Each row comes from the steps of one walk. Every step used is in the known rows, and no mark comes twice. Write the walk behind each row, first mark first.
(in the rows, 128 means zero)
Known rows:
lofo bemulo dapi taliba vugi supak: [ 58  92 128  93 150 186 143 126 146 167 128 121 118  61 118 114 121 137
 154 103  81  73  87 151 142  56 126 109 147 107 170  97 124 124 171 103]
nuli supak: [130 173 148 143 115 113 141 195 118 114  93 116  65  98 119 114 127 131
 136  93 146  71 104 145 149 123 140 148 112  80 155 166 116 114 150 123]
lota supak nanug: [139 189 127 142 106 110 130 183  93 125  91  88  67 145 139  85 127 104
 130  90 168 112  94 128 165 163 141 138 130  85 163 166 113 143 150  96]
kiga lofo bemulo dapi lofos supak lota: [137  76 104 121 168 114 149 119 114 143  89 118  94  98 135 173 121 133
 153 128  75 125  98 108  78 112 123 152  87 110 163  96 127 137 105 123]
dapi lofos supak: [153 105 120 106 152 130 171 146 149 155  89 126 102 136 128 123 100 122
 153  97 140  75  97 130 135 142 136 138 108 120 173 164 144 111 114 130]
taliba vugi: [ 87 135 109 107 144 130 146 156 157 142 116 136 100  89 129 119 112 107
 153 127 150 110  97 137 161 136 131 123 127 107 186 150 136 111 160 123]
taliba vugi supak nuli: [ 95 137 115  96 126 125 107 162 164 137 116 118 138  87 129 113 118 121
 185 108 133  94 106 151 171 116 144 158 180 100 167 113 149 109 187 139]
lofos supak vugi: [112 128 103 130 132 143 139 165 142 125 106 105  88  92  99 125 126 120
 150  97 153  98 112 152 183 155 151 137 133  85 202 157 146 112 134 135]
vugi supak nuli kiga lofo bemulo: [ 94  75 133 109 110 146 110 174 139 111 110  84 116  83 104 135 102 111
 141 115  99 114 113 103 123 125 102 214 139 106 147  82 104 140 178 146]
lofos luvam: [125 137 138 139 130 129 153 179 148 137 115 124  87  79 125  83 109 126
 136 126 158  86 114  98 111 170 117 142 111  99 169 158 108 116 106 136]
taliba vugi supak lota: [107 161 105 132 129 112 104 172 132 172  95 111 130 109 139 103 126 124
 168 125 134  94  93 156 156 125 173 138 145 102 153 135 152 112 176 122]
bemulo dapi lofos: [120 108 130 105 143 133 172 139 163 118 120 179  90 108 123 118 124 112
 161 102  94  70 105 131  86 116 122 130 126 143 178 162 116 115 107 112]
supak nanug: [122 160 114 157 128 152 124 202 120 108 108 115  57 126 126  95 121  87
 126 105 173 114 107 139 130 147 130 125 122 110 172 181 108 125 161 117]
bemulo dapi taliba vugi supak lofos: [ 53 127 131  93 108 153 124 114 161 155 105 172 113  95 109  75 119 110
 141 107  68  60 106 165 135  70 135 121 176 120 146 113 134 139 174  64]
luvam lofos supak: [155 145  96 138 154 117 143 191 134 128  76 112  98 126 102 140 110  79
 112 112 169 108  98 123 143 150 132 156 121 112 180 180 122  91 133 100]
lofo bemulo dapi: [103 119 113 126 172 166 158 181 150 102 125 130  69  48 109 143 142 113
 147 101 105 114 111 119  94 104 109 128 112  88 194 132  87 115 120 114]
kiga lofo bemulo: [ 91 109 110 125 157 143 144 185 142 130 104 101  73  58 122 135  97 115
 117 124 125 119 113  97 121 132 114 158  93  91 170 117 110 127 114 129]
kiga lofo: [ 94 132 124 127 133 105 140 178 145 129 110 129  89  90 117 106  97 106
 102 131 134 102 116 109 145 145 124 174 112 101 163 142 127 109 122 119]
lofo kiga nuli supak lota: [116 145 125 176 127 167  73 188 108  94 113 126  65 131 132 115 159 112
 154 118 122 119 108 179 171 140 153 144  95 103 130 164 107 106 138 139]
bemulo dapi taliba: [ 84 128 122 111 134 158 147 132 135 133 158 165  87 114 101  92 125 114
 108 110 100  68 111 156 130 114 123 127 123 124 179 156 109 105 142  81]
nuli supak vugi taliba dapi: [ 89 144 152 116  92 123 118 137 131 106 109 136  90 122 135 120 156 143
 196 110 122  66 130 171 214 128 153 155 152 101 161 139 153 111 165 114]
supak lofos: [107 163  96 133 128 143 129 191 163 111  81 156  63 109 108  90 113  81
 129 106 130  92 124 131 101 145 134 138 126 109 160 164 106 132 128  88]
kiga nuli supak nanug: [115 152 145 165  93 159  98 182 113  79  97  93  46 129 138  90 147 122
 153 105 166  95 116 177 170 131 146 135 130  98 135 165 122 124 159 138]
kiga nuli supak vugi taliba dapi bemulo: [ 54  98 132 134  92 176  92  92 188  92 132 118  52 137 167 118 160 158
 210 117 120  69 138 162 249 138 177 145 156 129 153 110 166 117 154 134]
lota supak nuli kiga lofo bemulo dapi taliba: [ 77  76 124  67  89 132 127  86  96 108 159 109  99 121 107 133 123 116
 118 118  48 124 101 113 129 132  84 183 126 114 162  66  88 162 165  94]
kiga nuli supak vugi taliba: [ 96 109 127 139  85 165 101 144 181 105 137 109  65 123 129 100 151 137
 173 108 111  44 128 203 220 128 163 153 144 111 133 146 148  98 160 126]
luvam lofos supak nuli: [165 140  77 124 149 118 111 177 132 101  96 113 105 131 103 159 119  78
 135 113 164 121 108 131 133 159 129 173 140 114 179 156 123  91 154 112]
lota supak: [130 176 120 115 120  95 150 176 126 139 101 105  96 122 127  96 121 119
 136  92 147  90  95 121 173 159 144 156 126  80 167 155 121 118 117  98]
nuli kiga lofo bemulo dapi lofos: [ 94  28 147  92 131 148 173 122 147 111 109 147  81  87 109 153 106 103
 147 130  54 110  96  91  64 112  75 164  98 152 168 111  91 151 125 125]
lofo bemulo dapi lofos luvam: [134  67 144 115 167 163 183 138 161 132 111 144  75  59 136 132 115 137
 185 113  87  82 102  87  34 125  92 111  98 127 174 120  85 140  83 137]
luvam lofos: [134 154  92 137 147 127 133 204 142 113  93 137  80 121 105 124 111  66
 111 122 155  95 101 127 116 155 130 148 121 136 171 190 101  95 132  91]
nuli kiga lofo bemulo: [ 87  78 129 117 123 150 150 176 135 119 111  99  76  83 101 135 101  97
 117 133 115 129 102  94 111 148  90 174  87 116 169 121  89 140 150 127]
supak lofos luvam: [118 149 129 140 115 136 136 177 158 124  82 145  71  88 119  76 106 101
 140 123 136  86 127  94  74 168 114 140 117 102 153 146  96 143 109 107]

Which walk is each row?
[ 97 111 120 103 129 134 127 118 149 134 114 117 119 132 126 116 144 128
 186 116 135  98 132 150 233 151 149 163 153 100 189 141 171 100 145 111] => lofos supak vugi taliba dapi
[ 38  64 154  64  75 125 109  82 131 133 159 149 157 105 103 108 111 114
 130 141  53  95 105 149 163  91 100 189 179 142 150  74 137 132 219 107] => bemulo dapi taliba vugi supak nuli kiga lofo
[108 137 140 140 107 149 117 169 148  96 102 107  73 110 124 101 141 140
 155 106 149  77 119 169 180 126 149 156 124  96 145 156 131  99 129 134] => kiga nuli supak
[ 90 146 125  90 100 102 127 115 139 136 117 119 115 149 145  95 150 130
 197 110 115  86 121 140 239 166 160 163 165 102 173 132 158 120 133  86] => lota supak vugi taliba dapi
[ 81 117 120 125 141 150 135 121 183 138 137 141  69 145 167 108 128 122
 166 120 139  88 131 105 191 148 149 151 135 133 170 134 146 107 144  98] => vugi taliba dapi bemulo
[111 110 160  95 133 123 161 116 140 139  85 163 120 125 154  95 105 142
 206 138 137  86 118  85 101 172 117 145 122 150 170 140 134 129  75 146] => taliba dapi lofos luvam
[113 136 151 151  83 149 110 155 162  95  70 124  56  96 127  71 133 136
 160 123 131  68 130 130 113 150 125 153 123  95 115 128 109 142 107 127] => kiga nuli supak lofos luvam
[ 85 106 113 141 160 203 108 187 170 101 135 143  79 111 115  95 131  84
 137 118 131 124 118 153 182 148 123 147 113 117 163 175 105  90 105 135] => lofo kiga nuli
[ 72 124 147 106  99 154 117 125 158 189  90 136 118  99 127  52  87 125
 145 126 110  49 104 132 123 120 135 122 153 121 124 111 137 148 163  95] => dapi taliba vugi supak lofos luvam
[107 114 126  69 101 107 140  84 150 151 103 139 115 181 164 110 131 136
 219 106  92  55 111 141 206 164 162 149 155 143 163 133 164 128 118  96] => lota supak vugi taliba dapi lofos
[ 50  73 141  67  75 132 100 100 129 155 143 125 151 127 110  96  85 110
 127 143  87  90  99 148 176 119 116 191 162 147 137  87 148 135 229 117] => dapi taliba vugi supak nuli kiga lofo
[ 89 139 134 111 131 124 135 171 165 168  95 112 132  80 126  95 114 126
 162 108 140  78  96 142 177 109 149 144 160  97 165 136 154 108 165 125] => taliba vugi supak
[115 118 134 110  94 138 110 178 147 108 124 111 127 123  98  96 117 101
 153 101 125  86 113 137 137 141 122 196 165 117 160 138 116 119 191 136] => vugi supak nuli kiga
[111 120 133  86  73  73 121 137 114 106 121 102 118 137 115 120 112 105
 127 124 110 130 107 102 163 184 107 218 136 107 157 107 115 141 162 114] => lota supak nuli kiga lofo
[131  41 122 109 134 126 151 106 107 133  99 116  98 116 116 168 122 114
 145 136  64 135  92 102  69 129 100 169  81 132 163 105 108 151 134 121] => nuli kiga lofo bemulo dapi lofos supak lota
[116  31 154  52  94  98 128  60 142 130 118 138 151 187 145 134 106 111
 180 147  88 113 128 111 176 158  99 232 144 164 147 103 161 121 170 124] => vugi taliba dapi lofos supak nuli kiga lofo
[138 173 104 102 118  96 123 159 125 112 121 109 104 130 133 113 128 120
 155  92 138 106 107 127 167 171 142 171 146  85 169 133 119 119 138 113] => lota supak nuli
[ 70 125 133  97 119 152 128 136 145 191 124 122 127 115 123  78  95 129
 136 114 124  52  91 167 187  99 155 129 149 120 151 133 154 113 182 102] => dapi taliba vugi supak
[124  55 106 105 136 124 127 138 121  74 104 110 102  89  86 197 129  71
 123 134  90 168 104  90  90 125  67 203 128 118 183  96  90 128 159 109] => luvam lofos supak nuli kiga lofo bemulo dapi
[ 92  96 127 102  91 113 112 153 131  92 140 133 104 115 103 125 102  86
 117 141 114 131 120 116 129 167  97 206 129 130 164 124 107 128 176 132] => supak nuli kiga lofo
[147  88 118  87 150 122 149 109 155 109 123 158 111 119 125 150 130 120
 178  94  99  95 114 141 106 122 119 154 144 121 184 132 131 108 126 132] => bemulo dapi lofos supak nuli
[139  81 125  69 142 113 130  82 158 141 116 146 140 181 161 133 124 125
 215 116 119  83 132 142 178 145 132 184 151 144 161 126 167  99 147 124] => vugi taliba dapi lofos supak nuli
[138  90 110 108 106  97 115 151 117  93  96 111 115 142  88 159 102  64
 105 144 135 145 105 104 135 170  93 218 131 136 162 132 119 114 177 112] => luvam lofos supak nuli kiga lofo
[ 51  47 129  67  99 170 100 110 126 155 137  97 132 100 116 122  85 118
 143 139  75 106  91 137 151 103 100 171 142 135 142  62 129 150 226 128] => dapi taliba vugi supak nuli kiga lofo bemulo
[ 74 131 114 110 103 127 121  94 166 139 134 112  72 154 167 110 140 139
 197 101 122  84 116 113 243 170 175 144 160 117 176 110 162 136 142  95] => lota supak vugi taliba dapi bemulo
[ 69  85 143  81  82 105 103 137 147 131 111 114 153  98 115 115  98 105
 157 140 103 117 106 124 169 130 114 204 170 120 151  89 143 130 209 145] => taliba vugi supak nuli kiga lofo
[142 147 121 159 135 142 132 186 103 124  93  86  69 127 121 107 123  98
 128  95 190 124 107 139 159 143 132 135 122  83 179 173 127 120 161 126] => lofos supak nanug
[120 155 148 146 105 132 124 192 171 148  60 126  98  81 114  55 105 120
 151 107 128  56 123  97  93 140 132 163 151  86 129 133 112 140 116 112] => vugi supak lofos luvam
[ 95 136 130 105 136 127 135 143 159 132 122 148 115 140 145  93 136 115
 166 126 132  91 133 136 185 145 136 172 137 124 169 157 138  92 141  91] => vugi taliba dapi
[ 96 138 147 121 107 126 128 162 177 167  60 129 117  67 130  69 102 122
 173 124 123  78 109 104 117 126 130 139 165  94 141 112 132 145 144 117] => taliba vugi supak lofos luvam
[ 38  33 121  59 112 168 122  80 126 112 174 144 105  79 111 153 113 102
 137 153  53 142 101 135 119 105  72 152 127 147 175  65 104 150 206 113] => supak nuli kiga lofo bemulo dapi taliba vugi
[134 172 135 125  97  94 142 162 142 138  64 117  80 111 130  65 115 117
 144 106 130  86 110  83 107 182 123 148 124  79 142 133 103 160  97  88] => lota supak lofos luvam
[ 28  40 159  77 106 158 145 103 131 161 133 116 129  67 101 115 105 123
 120 136  55 100  86 127 147  69  94 156 139 126 152  74 121 147 193 106] => nuli kiga lofo bemulo dapi taliba vugi supak
[104  98  90 134 136 148 116 118 172 126 106 119  73 157 144 157 130 100
 170 121 149  97 116 119 217 158 161 147 155 141 187 133 165 105 154  94] => luvam lofos supak vugi taliba dapi bemulo
